Known rows, with every way that one mark hangs from another:
R[W[X]]: [  2  12  -1  -3   1   0  -9   2  -3   4  10  -7  -2   5   5  -3   2   1
  -5   4  -4  14   4  -3   0  -7 -17  -7  -1   8 -10  -8 -12   0  -9  -3
   1   1   0   3  13  -4   1   9   0  11  -1   5   6   0  -7  -8   0   7
   3  -7  -6]
G[R[W[M X]]]: [  3 -17  -6   6   5  -4  -2  -8  -1   7   3  -5  24   3  -8  -2  -9  -6
  -1   6   2  -1   0   2 -17   3  -4 -13 -30  26  -4   0  -8  -6  28   5
  -7   1  14   0   4  -3   0   1  -8  14   6  18  -5   0   2 -11 -26   1
  -5 -12 -13]
G[R[W[H]]]: [ 13  -3  -6   7  -5   3 -10  -6   5   1   2   3  19   7   6  -6 -10  -8
  37   0   1  -5  12  -4 -18   5 -21  -4 -25   3  -5   1 -14  -7  -5   8
  -2  -2   2   0  11  -8   4  -4   8  -1   5  10 -11   7  -3 -11 -28   2
  -4   7 -28]
R[W[H[G] M X]]: [  6  -4  -1  -1  -1  -7   6   0   8 -14 -17 -12 -17   7  -2   6   3 -12
  19   7   8   3   3  -4  -4   0  23  -8  -9   4  -3   8  11  -4  50  18
  12   0   3  -5  -8  -8   1  -6  -7   2  16 -12  16 -11  21 -12 -12  -6
   5  -8   5]
E[H[W]]: [ -2   0  -2   0 -13   3 -23  -3   2 -13  12  14   0  -6  13   8  -3  11
 -17  -4  -7  -5  -6   4   4  -4 -24   8  13  -7   5  -2 -19   7 -22  -8
 -10   1   0  -8 -10   3  -1   6   2  -5 -18   6 -18   0 -24  14  -1  15
 -12 -24  10]
H[G[R] W[M X]]: [ -8 -16  -9   9   1  -6  12  -7  12  -9 -26  11  35   0  -8   7  -2 -10
 -15   1   5 -13  -8   7  -6  -6  17  -5 -10  10  11  13   7  10  45 -11
 -10  -1  14  -8 -26  12  -4   2  -4  -8  19  28 -21  28   1  -3   2  -6
  -3  -1 -12]
M[C[R[W]]]: [ -2   9   6  -5   9   5   9  11 -18   9  20   1   8   2  16   0  -2   2
 -17  -5  -1   9  12  -2  21   7 -28  -7   3 -14 -11 -10 -15   4 -79  17
 -10   0  -8  10  32  -5   6  14   5   7 -26   2  -6  -7  -4  -4  -2  13
  -1  11  34]
C[R]: [ -9  24   5  -5  14  10  12   9  -6  10  22   6   1  -2   6   2  -7  11
  -5  -5 -10   5  15  -8  27 -11 -27  -4  11 -15   1 -11   7  -2 -57 -15
  -9   1   0   9   3   3   9   7   9   8 -22   0 -18   6 -10  10  12   0
   3  11   2]
E[X[W]]: [-12  17   4 -15 -10  -4  -3   1  -7  21  24  11 -12  -6  -8  -7   4  11
 -20  -2 -19  -3  -4   6   4   6 -19  16  23   7   3   0 -17   1  -6 -38
  -6  -2  -5   2   9  11  -1  14  13  -5   2  14  13  13 -20  -3  25 -11
   8   8 -13]
X[W[H M[C]]]: [  5  -2   8  -1  -6   0   4   1  -8  14  -6 -22  -9  -5 -16  -9   6  12
  10  -1  -4  -6 -11   3 -15  17  16  19  10   6   0  -9   2  -2  -2  -3
   2   1 -14  -4  -7   2  -5 -11  -9  -4   8 -27  30 -19   9   4  10  -6
  -3  22   1]
R[W[H[G]]]: [  6  13  -2   1 -16   0   0   7   7 -11  -6   5  -8   6  13   3  -3 -19
  32   1   2   2  11  -1   2   0 -10  -5   2 -21  -3  10 -10  -1 -17  14
   6  -2  -8  -3   6 -10   3   3   4  -9   8  -8   0   3   3 -12  -3   2
   4  12  -6]
R[W[H M[C] X]]: [  7 -13   5   0   6   1  -5  -5  -9  -2  -7 -22   1   1  -1  -7   9   3
   5   3   9   8  -3  -4 -12   8  23  -1 -14  13 -12 -10   5  -3  21  24
  14   4  -5   3   8 -10   1 -14  -8   7   1 -11  25 -29  19  -7 -17   4
   3 -23  29]
X[W[M]]: [ -8  11   1  -2  -6  -4   9   5  -3  20  12  -9  -2  -3 -16   1  -5   9
  -4   2 -14  -4  -3   4  -4   5  -4  21   8  13   5  -7 -12  -4  -4 -25
 -13  -1  -3  -8 -21  10  -1  -1  -4   7   8  -7  18   0 -10   4   9  -6
  -4  15 -28]
W[H]: [ -1  15  -1   1  -3  11 -16   0   4   1   7  -4 -13  -2   1  -7  -1   6
  27  -2  -3   3  10  -7  -1 -13 -13  11   5 -11  -2  -6   9  -4 -13  -7
   9   3  -6   4  -7  -2   2 -18   5  -3  -6 -10   7  -2  -5   5  12  -1
   2  -1 -19]
E[H[G] X[W[M]]]: [-11  -9   3 -16 -16 -14  -6   1   2   9  18  17 -30 -15  -8  11  -1   0
 -37   1 -11  -8 -14  14   1  20   4   9  23  11  14  20 -13   0  25 -18
  -7  -4   8  -5  -3  13  -6  11  13  -9  -3  -6   6 -11  -9   9  15 -12
   4  -5  10]
W[H[G] X]: [ -1  12  -1   1   3   3  -6   2  10 -10 -20   0 -29   1  -1  -2   9  -2
  16   1   4   8  -2  -5   3 -18  24   1  15 -19   5   4  31   1  21  -8
  15   1  -7   5   3   0  -4  -6  -4  -8   9 -12  10   6   9   5  27  -9
  12   7 -10]
G[R[W]]: [  2  -1  -8   8  -4   2  -9  -2  -2   7  17  11  33   3   8  -4 -13  -9
   9   0  -4  -3   9   7 -10   4 -36  -4 -19   4  -5  -2 -28  -4 -34  -3
 -13  -4   4   0  15  -2   2  11  10   3   2  29 -17  15 -16 -10 -19   8
  -6   7 -33]
H[W]: [ -8  14  -4   5  -9   5  -3   2   0  -6   5  10  22   0   7   0   0   7
  -4  -4  -7  -3  -3   2  10  -9 -27  16  11  -4   3  -3 -14  12 -27 -21
 -10   0  -6  -6 -22   5   2   4   3  -7  -5  24 -12  25 -19   0   9   8
  -5  -3 -10]
M[C]: [-12  10   0   6   0  12 -21   4  -8   9  15  -1  13 -11   3 -11   2  12
 -17  -7  -4   8   5   4   5  -4 -27  20  15 -13  -3 -14  -6   4 -63 -13
  -3   1 -13  10  19   6  -6  -2   8  -3 -11  12  10   3 -10   2  22  11
  -7  -2   4]
X[W[H M]]: [  6   5   6  -3  -9  -3   5   2   2   9  -4 -16 -19   2 -15  -4  -3   8
  23   2  -6  -6  -3  -2 -10   9  10  16   8   9   4  -7   4  -7  24 -10
   0   1  -6  -8 -29   0   2  -7  -3   2  12 -25  23 -12   6   5   5 -12
  -2  17 -23]
E[H[G]]: [ -7   5  -4   1 -17   3 -19   6   7  -7  12  18 -25 -12  12  10  -7   0
 -11  -3  -5   2   3   8   7  -7 -16   2  21 -21   8  10  -2   3 -34 -12
  -3  -3  -1   0   8   7  -8   5   9  -6  -9 -10  -5   1 -17  14  21   7
  -5  -6   0]

Rows:
[-10 -11   2   3   7   1  -3  -5  -6  -6  -9 -11  25  -4  -6  -5  13  13
 -33  -3   6   1 -17   5   1  -3  15  11   6  12   0  -9   0  13  12  -3
  -1   5  -1  -1 -13   4  -3  -6 -12  -1   0  14  12   2   2   0   6   5
  -7 -20  32]  H[W[M[C] X]]
[-11  -1 -11  14 -12  -2   9  -1  12 -10 -16  31  43   0   6   6  -7  -9
  -4  -5   0 -18  -1  11   2  -6 -13   3   3 -17  11  16 -16   9 -17 -17
 -20  -5   2  -4  -9   9  -4  10   4 -18  16  39 -34  43 -15  -3   7   1
  -9  16 -27]  H[G[R] W]
[  0  -3  -2  -2   6  -2  -4   0  -4   3  10 -12   0   3  -4   1  -1  -2
  -6   6   0  10   4   0  -3   2  -3  -1 -12  20  -8  -7  -7  -5  19   7
   2   2   9  -2  -5  -6   3   1  -3  16   3  -3  14  -9   1  -8 -18   3
  -2 -18   4]  R[W[M X]]
[  2  -6  12  -8  26   8  16  -1 -12   4  -9 -22 -20  -1  -7  -5  10  18
  -5  -3   8   9  -6 -13  12  -3  35  -7   1   0  -5 -15  41  -1  11  12
  16   7  -2  15   2  -1   5 -14 -14   8 -21 -21   8 -30  20  14  10  -8
  11  -4  43]  W[H M[C[R]] X]
[ -9   4   1 -16 -20 -11 -13   1  -1  10  17  24 -35 -12   0   7   3   1
 -34  -1 -14  -7 -11  12   2  11  -8   6  34  -7  11  19 -18   3   5 -23
  -6  -4  -2   0  20  12  -9  25  15 -13  -2  -7   2   0 -16   8  23  -5
   6   5  -2]  E[H[G] X[W]]
[  2  -3  -8   3   4   1 -12  -7   0   9   9   2  19   6   1  -5  -3  -5
   0   2  -2   2   2  -1 -14  -4 -13 -14 -19  11  -8  -2 -13  -2   6  -3
  -6  -1   7   8  22  -3  -2   6   1  10   3  13 -13  16  -5  -7 -17   3
   0  -3 -22]  G[R[W[X]]]
[  3 -13  -4  10   6   1  -1  -8  14  -4 -24   0  -4  -1 -15  -1  -1  -6
  17   2  12  -6  -6  -2  -9  -5  32  -8 -16  -2   9  10  33  -7  64  -5
  12   1  10   2  -8   6  -7 -15  -6  -3  17 -10  -3   5  16   2   4 -13
   4   5 -16]  W[H[G[R]] M X]
[  0 -16  -9   7  -1  -9   9  -4   6  -1 -11   5  23   2  -6   6 -10 -19
  -5   6   8  -4   0   7 -11   3   8 -15 -24  10   1  14  -6  -3  31   9
  -7  -4  13  -3   6   2  -7   8   1   2  21  15  -9  12   5 -11 -21  -4
   0  -1 -13]  H[G[R[W[M X]]]]
[  4  -6  -2   4 -11  -9  15  -1  12  10 -22   3   4   0 -15   0  -9 -11
  22   2   0 -21  -8   4 -20  12  23   3  -4   0  12  13   4  -7  36 -11
  -6  -5   0  -9 -18   6  -7  -6   0 -11  28 -15  -2   8   7   1   3 -17
  -3  36 -41]  X[W[H[G[R]] M]]
[ 11  -1  11  -9  20   4  10   2 -19   0  -3 -19 -12  10  10  -6  11   7
  -4  -2   7  12   4 -15   9   3  15 -21   0  -9 -14 -12  11   3 -14  27
  11   6 -10  12  33 -10   4   5  -9   6 -20 -18   3 -19  18   1  -3   4
  12   7  41]  M[C[R[W[H X]]]]
[ 10 -27  -1  10   1   2  -9  -8  -5   3  -3  -4  30  -1  -1 -10  -8 -10
  20   0  12 -10  -1   5 -22  21   0  -3 -28  12  -7  -1  -8  -5  -7  26
   1  -1   3   0  16  -7  -3 -15   3  -2   4   3   1 -13   7  -7 -38   8
 -10  -2   3]  G[R[W[H M[C]]]]
[  1  -2 -10   7  -2  -4   2  -1   6  -1 -10  11  14   6   1   1  -5 -19
  -2   3   4   0   4   4  -7  -6  -4 -18 -13  -5  -1  12 -15   1   8   1
  -7  -4   6   5  23   3  -5  15   1  -1  18  18 -15  25  -1 -13  -6   3
   3   9 -19]  H[G[R[W[X]]]]
[ 11  13   6  -7   9   3  11   6  -7  -2  10  -3 -13  10  14   2  -7   0
  23  -1  -1   5  21 -13  13   0 -20 -13  -5 -12  -8  -9   2  -5 -35  18
   2   0  -3   3   3 -10  14   5   0   7 -23 -13 -15 -12   3  -1 -14   2
   5   9   9]  C[R[W[H]]]
[ 12  -5   7 -13  22  -1  20   0  -5  -4   2 -20 -22  11   0   4   2   5
  14   3   6   9   7 -15   9   1  21 -18 -16  11  -8  -9  20  -7  28  28
  11   4   9   3  -6 -12  12  -5 -11  18 -18 -21  -1 -24  20   2 -23  -9
   8  -3  27]  C[R[W[H M X]]]
[ -3  -3  -5  -2  -8  -4 -13  -1   8 -22 -11  17 -11  -4   8  12   8   6
 -30   0   0  -1 -11   4   7 -12  12  -6  24 -11   9  10   2  13  19  -7
  -4   1  -2  -5  -5  10  -9  13  -9  -9  -2   3 -16  10 -11   9  15   9
   0 -26  16]  E[H[G W[X]]]
[  1 -10   7   1  11   7 -10  -6  -7   3 -12 -22 -13  -5 -12 -13  14  13
   2  -1  10  11 -11  -6  -7  -1  29  12   1   8  -5 -15  30  -1  24   3
  22   6  -7   5   1  -2  -4 -22  -9   3  -4 -21  26 -22  17  10  10  -1
   2 -18  20]  W[H M[C] X]
[  1  -2   3   0  12   6 -10  -3   3   0  -8 -18 -19   0 -13  -5   7  12
  19   3   2   6  -7  -9  -4  -9  24   6  -7  11  -1 -11  32  -6  43  -3
  20   6   4   1 -22  -1   4 -26  -8   9   0 -19  17 -15  10   8   2  -8
   5 -19  -2]  W[H M X]
[-12  -1  -4   4  -3  -5  14   2  11 -15 -23   4  14  -1  -6   9   6  -3
 -17   2   3  -3  -9   6  11 -10  19   2  10   2   9   8  11  11  40 -10
  -4   0   8  -7 -33   8  -1   0  -9  -6  14  24  -4  14   2  -3  12  -2
  -1  -9  10]  H[G W[M X]]
[  6   3   8  -4   6  -4  33  10   2 -10  -2  -1 -14   6   7  12  -9 -18
  20   2   6  -3  18  -4  18   8   5 -17 -10 -12   1  11   6  -6   3  30
   2  -2   8  -5 -14 -11  14   4   3   2  -7 -14 -10 -14  17  -4 -20  -8
   5  12  17]  C[R[W[H[G] M]]]
[ 10   5  10  -5  13   6  12   7 -14   1   8  -8   3   5  15  -6   2   2
  10  -4   7   7  14  -9  10   9  -8 -11   0 -16 -14 -10  -2   0 -55  29
   5   2 -11   9  30 -12  11   1   2   1 -22 -11  -3 -18   8   1  -8   8
   2  19  32]  M[C[R[W[H]]]]
[ -6   2  -5   3 -18  -3 -14   2   9 -21   2  24  -1  -8  16  15  -2  -3
 -21  -4  -2  -8  -6  10  10  -5 -14   7  24 -23  11  17 -14  12 -22  -6
 -13  -3  -2  -7 -11   5  -6  11   2 -13  -5   9 -19  10 -21  10   9  11
  -9 -12   6]  E[H[G W]]
